What can hang from each mark
neze: nuvip savo
lebig: gizim nuvip
gizim: fabobe gamu
gunob: vosa
nuvip: gunob neze penuku siluk
pagu: nuvip rogo
rogo: duvotaf gamu lebig pagu
sizo: gizim nire
penuku: zave
zave: rula siluk

Every row comes from one small tree of marks. The marks that hang from a mark follow it in brackets, in alphabetical order. Every link used is in the known rows. Which tree was each row made from?
(in the rows, 128 means zero)
Known rows
nuvip[siluk]: [146 153 154 160 170 130 126 124 120 152 147 112 141 128 140 139 116 112
 132 119 114 143 125 134 158 137 144 149 125 109 111 135 128 124 132 137
  95 117 105 118 146 129 118 120 103 139 135 127 116 114 122 119 124 133
 144 133 113 118 143 109]
gizim[fabobe]: [149 126 164 135 158 140 145 139 126 120 144 135 155 138 146 125 124 108
 111 118 122 153 145 146 153 113 135 142 133 115 122 127 128 131 123 110
 108  99 128 132 155 111  99 137  92 135 112 130 119 128 150 140 143 125
 130 143 101 143 142 130]
penuku[zave[rula]]: [128 139 172 120 157 114 129 108 145 136 127 114 130 119 130 134  88 137
 116 113 119 149 134 161 126 121 112 130 147  99 102 130  87 137 150 115
 101  92 123 124 165 142 110 131  98 159 112 135 121 129 155 114  97 137
 138 116 156 123 145 119]
rogo[gamu lebig[nuvip[gunob neze penuku]] pagu]: [134 177 120 162 141 169 137  68 150 177 128  79 154 187 143 156 104 139
 123 105 157 178 106 102 146 161 143 174 138 104  76  94  90 122 141 138
 108 100 170 164 189 111 132  70  74 140 102 125  86 169 132  93  55 109
 151 104 122  86 120 117]
sizo[gizim]: [140 138 148 147 148 121 167 135 116 131 144 112 118 126 144 115 127 104
 119 114 118 154 133 163 130 110 130 133 111 125 115 107 131 141 105 111
 109 114 138 127 146 124  80 157  86 133 130 143 117 110 142 135 130 123
 122 109 116 153 152 113]
neze[nuvip savo]: [124 179 121 147 158 151 102 111 134 128 131 113 107 127 146 113 118 123
 137 163 118 112 144 168 162  83 147 123 121  95 126 107 145 104 153 110
 105 130 102 154  88 158 116 167  91 130 108 103  68 127 151 105 143 105
 162 135 154 136 129 131]
zave[rula siluk]: [140 127 190 122 190  94 127 108 137 127 130 116 141  97 150 125 122 123
 119 101 122 180 154 132 134 123 145 155 133  97 114 129 108 128 113 160
  74  73 104  82 141 145  99 131  93 146 123 105 113 132 146 102  81 108
 180 103 121 131 130 100]
nuvip[gunob[vosa] neze[savo] penuku[zave] siluk]: [119 223 152 202 156 136  72  90 164 252 170 125 110 191 116 152  88 123
 161 103 118 139 110 160 154 176 157  97 145 102  98 171 120 167 159 159
  88 140 121 139 208 163 160 108  90 152 144 158  72 112 125 134  92 155
 170 119 134  65 141  93]
gunob[vosa]: [136 128 152 144 146 130 134 116 124 144 162 132 128 126 131 130 127 156
 125 104 108 153 139 155 126 116 135 121 104 132 124 125 136 123 118 106
 127 116 124 116 149 120 121 132  76 148 134 124 119 125 139 114 113  89
 138 133 118 140 146  92]
nuvip[gunob[vosa] neze]: [138 188 150 153 132 148 112 123 137 207 153 146 113 158 119 128 126 142
 138  89 123 146 111 157 142 155 136 126 143 130 123 146 127 141 118 123
 108 129 143 129 175 142 154 146  81 142 137 134 103 117 130 122  98 113
 150 129 110  96 148  78]
rogo[duvotaf]: [152 147 160 155 151 140 145 107 135 125 143  99 153 125 136 123 128 147
 112 115 100 147 122 141 145 117 121 161 129 110 118 114  90 107 130 104
 121 112 124 147 121 112 105 129  97 145 111 109 108 143 152 120 121 113
 138 119 116 134 141 118]
neze[nuvip[siluk]]: [133 167 130 158 177 141 115 127 124 139 132 113 121 120 154 134 125 121
 152 137 121 128 122 150 166 123 139 137 124 103 134 126 144 119 142 127
  85 122 101 126 122 139 118 142  94 137 114 109  97 115 127 108 134 119
 158 137 137 121 147 116]
lebig[nuvip[gunob[vosa] neze[savo] penuku]]: [139 192 155 171 146 148  89 113 156 210 144 115 124 171 113 137 124 149
 150 117 123 128 129 165 148 141 145 106 135 114 126 148 149 149 133 160
 119 137 130 152 177 156 138 122  74 142 129 136  92 130 128 112  79 115
 172 110 117  94 135  85]
neze[nuvip[gunob[vosa] penuku[zave] siluk] savo]: [110 213 121 187 171 142  82 105 152 194 160 119  99 166 132 145  97 126
 166 141 116 114 126 171 158 131 160  88 117  81 117 140 146 142 164 143
  79 141 102 151 156 168 134 140  85 144 118 130  59 118 137 120 122 122
 178 129 159  95 144 126]
pagu[nuvip[siluk]]: [129 138 156 134 167 139 117 131 115 158 152 117 152 118 141 128 140 103
 153 131 117 140 117 141 172 156 130 129 121  99 125 137 125 137 145 130
  93 100  86 121 153 139 118 127 111 132 126 127 127 122 136 121 110 146
 150 147 104 122 171 117]
rogo[gamu lebig[gizim]]: [132 139 128 180 127 148 169 109 125 138 147  95 151 137 135 136 104 144
 118 117 122 179 120 116 140 119 140 158 137 102  99  82  95 111 132 108
 111 109 137 151 154 112 104  98  69 147 103 115 123 157 150  93  93 103
 139 109 121 121 141 120]
rogo[duvotaf gamu lebig[gizim nuvip[neze]] pagu]: [138 148 122 184 140 170 160  61 158 151 131  64 163 163 117 147 119 189
 113 108 137 181 103  95 139 125 129 187 149 100  89  79  59 100 138 119
 127 106 173 181 159 100 107  54  53 163  69  94  85 188 146  68  49  89
 163  86 109 113 121 110]
rogo[duvotaf gamu]: [152 148 134 166 137 141 159  92 140 114 156  88 155 150 135 128 114 144
 106 110 109 168 111 126 140 122 131 175 122 110  94  91  71 100 132 104
 113 106 126 141 134  98 112 106  88 149  98 103 111 165 162 111 105 104
 147 115 112 121 126 132]
sizo[gizim nire]: [141 149 139 154 152 119 170 131 104 145 139 114 103 116 140 113 137  99
 135  95 107 143 136 167 124 130 122 125  97 124 101 102 138 142  98 115
 114 108 142 123 151 138  67 162  95 124 131 152 121  82 130 112 149 117
 139 109 121 147 171 114]
gizim[fabobe gamu]: [153 119 160 135 155 142 149 159 121 102 149 158 142 163 146 110 132  98
 120 106 105 168 151 152 150 101 148 128 116 119 105 131 140 154 112 114
 100 102 126 137 162 114  88 141  92 140 119 117 129 108 138 153 170 124
 125 146  86 154 160 142]
rogo[duvotaf pagu]: [144 137 147 134 162 146 148  82 145 121 140  98 156 144 144 132 122 150
  99 113 126 156 126 119 137 122 126 180 123 108 100 106  82  93 132 100
 123 103 149 154 132 107 105 103  93 143 102 104  87 158 142 113 108 108
 138 115 116 142 135 125]
lebig[gizim[fabobe]]: [140 116 163 155 157 131 157 159 125 139 147 140 156 132 130 121 123 130
 121 123 117 151 141 150 147 106 133 130 149 108 141 130 136 131 120 116
 111 117 133 143 168 128  93 128  75 144 101 123 131 136 133 129 128 124
 146 119  95 148 159 116]
lebig[gizim nuvip]: [145 127 154 152 157 132 140 155 129 153 126 114 150 121 110 128 131 165
 134 135 116 130 139 154 132 101 121 126 144 104 143 130 146 123 123 144
 122 133 127 152 164 145  91 121  72 157 104 115 142 141 120  92  85 113
 161  99 112 137 154  96]
sizo[gizim[fabobe] nire]: [147 137 146 153 156 127 174 140 105 135 143 127 114 128 142 113 142  86
 130  91 113 147 145 166 132 126 128 122 101 124 104 109 140 152  93 114
 111  96 147 123 164 123  57 158  89 124 119 155 118  82 137 126 165 118
 135 121 104 153 169 125]
pagu[rogo[duvotaf]]: [122 141 177 155 156 134 142 108 137 129 150 120 170 132 122  95 148 145
 116 123 109 152 122 148 145 115 121 138 140 103 117  95  89 120 134 106
 123 117 123 143 140 128  99 134 118 138 127 114 131 146 153 129 135 135
 153 139 118 133 148 139]
pagu[rogo[gamu lebig[gizim nuvip[penuku]]]]: [113 135 161 183 146 140 154 110 137 155 147 105 181 150 118 116 132 151
 132 128 124 176 120 133 143 122 136 126 146  95 110  75 103 132 137 133
 119 115 135 155 181 132  96  97  91 143 112 123 148 160 138 105  90 129
 167 120 121 116 146 138]
rogo[pagu]: [136 131 144 114 164 139 140 103 128 130 136 120 148 146 155 134 114 126
 106 121 137 152 139 125 137 122 133 166 124 116 102 112 119 104 134 106
 117 104 145 142 148 119 115 116  94 133 120 119 102 142 125 114 109 113
 134 126 123 144 136 120]
pagu[nuvip[penuku[zave]] rogo[gamu lebig]]: [ 83 130 163 151 150 142 138  93 136 158 163 110 187 152 136 115 126 117
 149 132 132 180 105 141 159 157 116 110 139  86  94  82  71 156 174 110
 105  91 114 143 192 134 109 106 124 135 122 140 148 163 166 135  94 165
 152 149 138 109 175 167]

Write each row's tree
[100 122 156 124 145 139 138 119 124 137 164 132 180 144 127  91 151 109
 140 134 130 166 114 148 157 136 122 117 131  98 111  87 100 134 149 109
 103 101 103 129 167 141 111 127 125 127 122 122 156 155 154 125 110 147
 165 159 109 122 166 151] => pagu[nuvip rogo[gamu]]
[113 140 177 179 151 146 155 106 142 144 146 111 177 122 114 101 145 166
 121 122 106 163 118 134 148 114 120 136 155  90 122  82  81 121 133 105
 127 117 137 161 143 127  85 119 101 142 114 111 128 151 154 117 123 127
 151 129 118 132 157 133] => pagu[rogo[duvotaf lebig[gizim]]]
[136 193 163 203 171 140  80  89 151 206 151  98 130 162 149 137 103 103
 148 125 119 150 121 139 178 157 162 134 146 111 109 153 127 147 151 160
 103 133 106 132 156 149 151 104  99 131 144 142  77 116 124 126 115 158
 170 109 120  90 130  99] => nuvip[neze[savo] penuku siluk]
[101 136 166 174 147 153 148  82 140 146 169  93 197 144 138 108 150 134
 144 126 119 186  96 129 170 157 126 130 135  86 106  72  61 138 158 109
 114  89 113 149 165 116 104  93 116 127 110 122 132 173 175 126 100 145
 161 140 110 112 171 160] => pagu[nuvip[penuku] rogo[duvotaf gamu lebig]]
[120 179 134 167 167 144  99 106 144 140 139 105 115 137 161 118 110 119
 146 162 118 122 143 167 166 101 155 114 119  96 132 113 154 119 155 124
 104 132 103 154 106 157 120 149  90 125 112 117  68 133 149 115 137 115
 167 121 156 129 135 135] => neze[nuvip[penuku] savo]
[113 153 149 135 174 147  94  80 149 188 145 108 147 165 149 137 110 106
 145 131 144 148 122 134 164 164 135 135 137  97  94 142 104 141 172 130
 100 106 124 142 180 147 136  92 107 140 121 135  80 141 131 124  91 160
 160 127 128 113 153 121] => rogo[pagu[nuvip[neze[savo] penuku[zave] siluk]]]
[152 162 157 194 171 131 127 175 135 190 145 134 145 167 114 139 127 134
 167 113 108 144 122 148 150 143 152 104 136  88 129 157 165 164 120 190
  89 142 116 162 209 159  98  99  78 151 117 128 139 118  89 121  99 138
 172  96  86 107 179 103] => lebig[gizim[gamu] nuvip[gunob penuku siluk]]
[106 202 126 165 155 144  92 106 154 176 155 126 101 162 135 131  99 135
 158 145 117 112 134 183 150 118 149  88 120  87 124 128 145 136 162 123
  95 137 114 160 147 166 129 154  84 140 112 128  64 130 150 123 119 112
 169 129 166 110 145 131] => neze[nuvip[gunob[vosa] penuku[zave]] savo]
[102 198 129 164 176 132  90 106 154 176 155 128 101 160 141 134 104 132
 158 139 118 124 144 173 145 117 156  92 116  82 120 130 141 136 160 138
  75 130 108 142 148 170 123 158  84 145 117 121  64 132 151 122 110 110
 184 121 166 114 139 129] => neze[nuvip[gunob[vosa] penuku[zave[siluk]]] savo]
[140 138 128 178 133 152 162 112 127 141 135  82 155 139 120 142 112 160
 123 126 124 167 123 122 138 111 133 151 137 100 105  85 103 114 131 131
 115 111 137 161 160 115 100  93  61 155  94 110 132 159 144  78  73  97
 150 102 120 117 136 114] => rogo[gamu lebig[gizim nuvip]]
[132 198 136 178 179 144 111 135 133 175 140 120 125 145 162 143 117 110
 165 127 125 125 109 150 174 157 148 127 127  90 134 139 152 137 142 149
  74 129 105 137 155 146 127 135  99 125 117 129  92 117 118 127 125 132
 165 126 131  93 160 123] => neze[nuvip[gunob penuku siluk]]
[ 92 147 188 157 154 154 112 102 135 189 149 118 177 135 142 102 155 120
 160 128 131 169 104 144 182 170 120 112 157 100 127 107  98 164 158 118
 116 104 117 138 175 147 127 119 122 120 139 140 133 142 154 132 106 170
 155 146 120 107 180 130] => pagu[nuvip[neze penuku] rogo[lebig]]
[132 218 160 179 142 147  89 110 155 214 149 121 125 175 143 124 105 104
 141 122 127 138 118 156 168 160 152 128 155 106 112 146 128 148 144 145
 101 140 131 157 167 162 152 136  99 120 139 146  78 128 132 140 109 150
 160 109 122  84 138 107] => nuvip[gunob neze[savo] penuku]
[110 209 138 158 166 139  92 108 160 165 134 115 103 146 144 127  91 115
 152 150 123 117 134 179 158 119 148 101 139  72 118 125 129 136 165 133
  82 125 109 162 139 175 122 153  94 133 104 128  62 130 154 119 118 128
 173 116 172 100 143 137] => neze[nuvip[gunob penuku[zave[rula]]] savo]
[121 222 158 171 142 142  86 103 162 219 144 121 119 188 133 133  85 110
 140 122 124 131 116 165 158 160 137 118 166  97  99 154 104 157 166 142
  95 138 135 160 188 164 148 136 107 141 132 156  81 130 140 145 103 166
 154 111 148  82 143 117] => nuvip[gunob neze[savo] penuku[zave]]
[149 158 139 197 140 157 158  75 148 129 141  49 169 152 135 151 115 166
 116 112 115 176 108 110 145 132 133 172 124 102  91  81  66 114 141 126
 122  98 134 166 144  87 100  75  73 152  91 110 104 174 166  94  78  95
 147 100 122 106 124 130] => rogo[duvotaf gamu lebig[nuvip[penuku]]]
[120 165 181 150 175  99 119 107 153 189 160 136 130 149 138 148  97 139
 142  83 119 168 134 155 119 162 141 106 128  97 109 153 108 161 136 159
  78 100 125 108 215 149 123 123  87 158 132 143 110 133 141 133  69 121
 168 106 137 100 156 104] => nuvip[gunob[vosa] penuku[zave[rula siluk]]]
[118 210 179 161 170 119  80  91 172 217 137 122 119 168 135 132  88 107
 143 109 128 154 128 156 150 162 147 120 170  83  98 158  93 164 157 170
  72 114 126 129 191 176 141 132 102 146 129 144  72 131 146 132  77 157
 184  94 146  79 134 106] => nuvip[gunob neze[savo] penuku[zave[rula siluk]]]
[103 178 152 153 147 151 105 119 133 203 167 139 163 169 112 103 152  92
 163 117 136 159  83 145 176 183 133 118 153  89 108 116 100 156 149 142
  76 115 108 128 196 159 141 118 129 127 130 129 134 139 135 128  95 173
 182 160  94  77 168 131] => pagu[nuvip[gunob neze siluk] rogo[gamu]]
[102 135 156 157 140 159 150  86 133 135 162 100 190 135 121 101 157 136
 136 127 119 177 100 128 165 139 118 136 133  86 101  66  59 126 153  97
 112  93 113 150 146 118  98 109 115 131 108 109 135 170 177 115 104 133
 158 153 112 120 165 157] => pagu[nuvip rogo[duvotaf gamu lebig]]
[131 142 151 125 158 158 127  81 147 150 140 102 159 144 141 123 143 142
 127 115 133 153 109 123 157 149 114 168 137 109 111 120  77 112 148  97
 121  97 141 150 140 121 122 103 100 139 100 105  86 160 150 114  90 126
 153 122 105 130 155 112] => rogo[duvotaf pagu[nuvip[neze]]]
[144 178 171 193 173 135  98 105 142 202 146 104 140 155 160 145 112 112
 150 106 124 160 104 133 173 177 146 147 149 120 116 157 126 153 140 157
 100 124 113 114 175 135 147  97 100 137 144 147 104 113 113 130 110 163
 158 110 113  86 144  92] => nuvip[neze penuku siluk]
[145 157 145 179 162 132 127 159 133 199 148 129 137 141  87 146 133 167
 156 112 113 126 123 151 136 130 138 106 132  97 143 151 159 136 115 168
 102 142 122 147 197 154 109 110  63 157 112 124 130 125 104  96  72 107
 178 107  95 108 160  78] => lebig[gizim nuvip[gunob[vosa] siluk]]
[127 190 137 157 165 145 121 138 134 158 136 127 123 140 165 132 118 117
 156 131 128 126 116 160 164 141 138 127 130  96 141 128 150 132 142 129
  89 129 119 144 146 147 124 152  96 125 112 127  99 129 131 128 125 122
 156 124 138 108 163 126] => neze[nuvip[gunob penuku]]
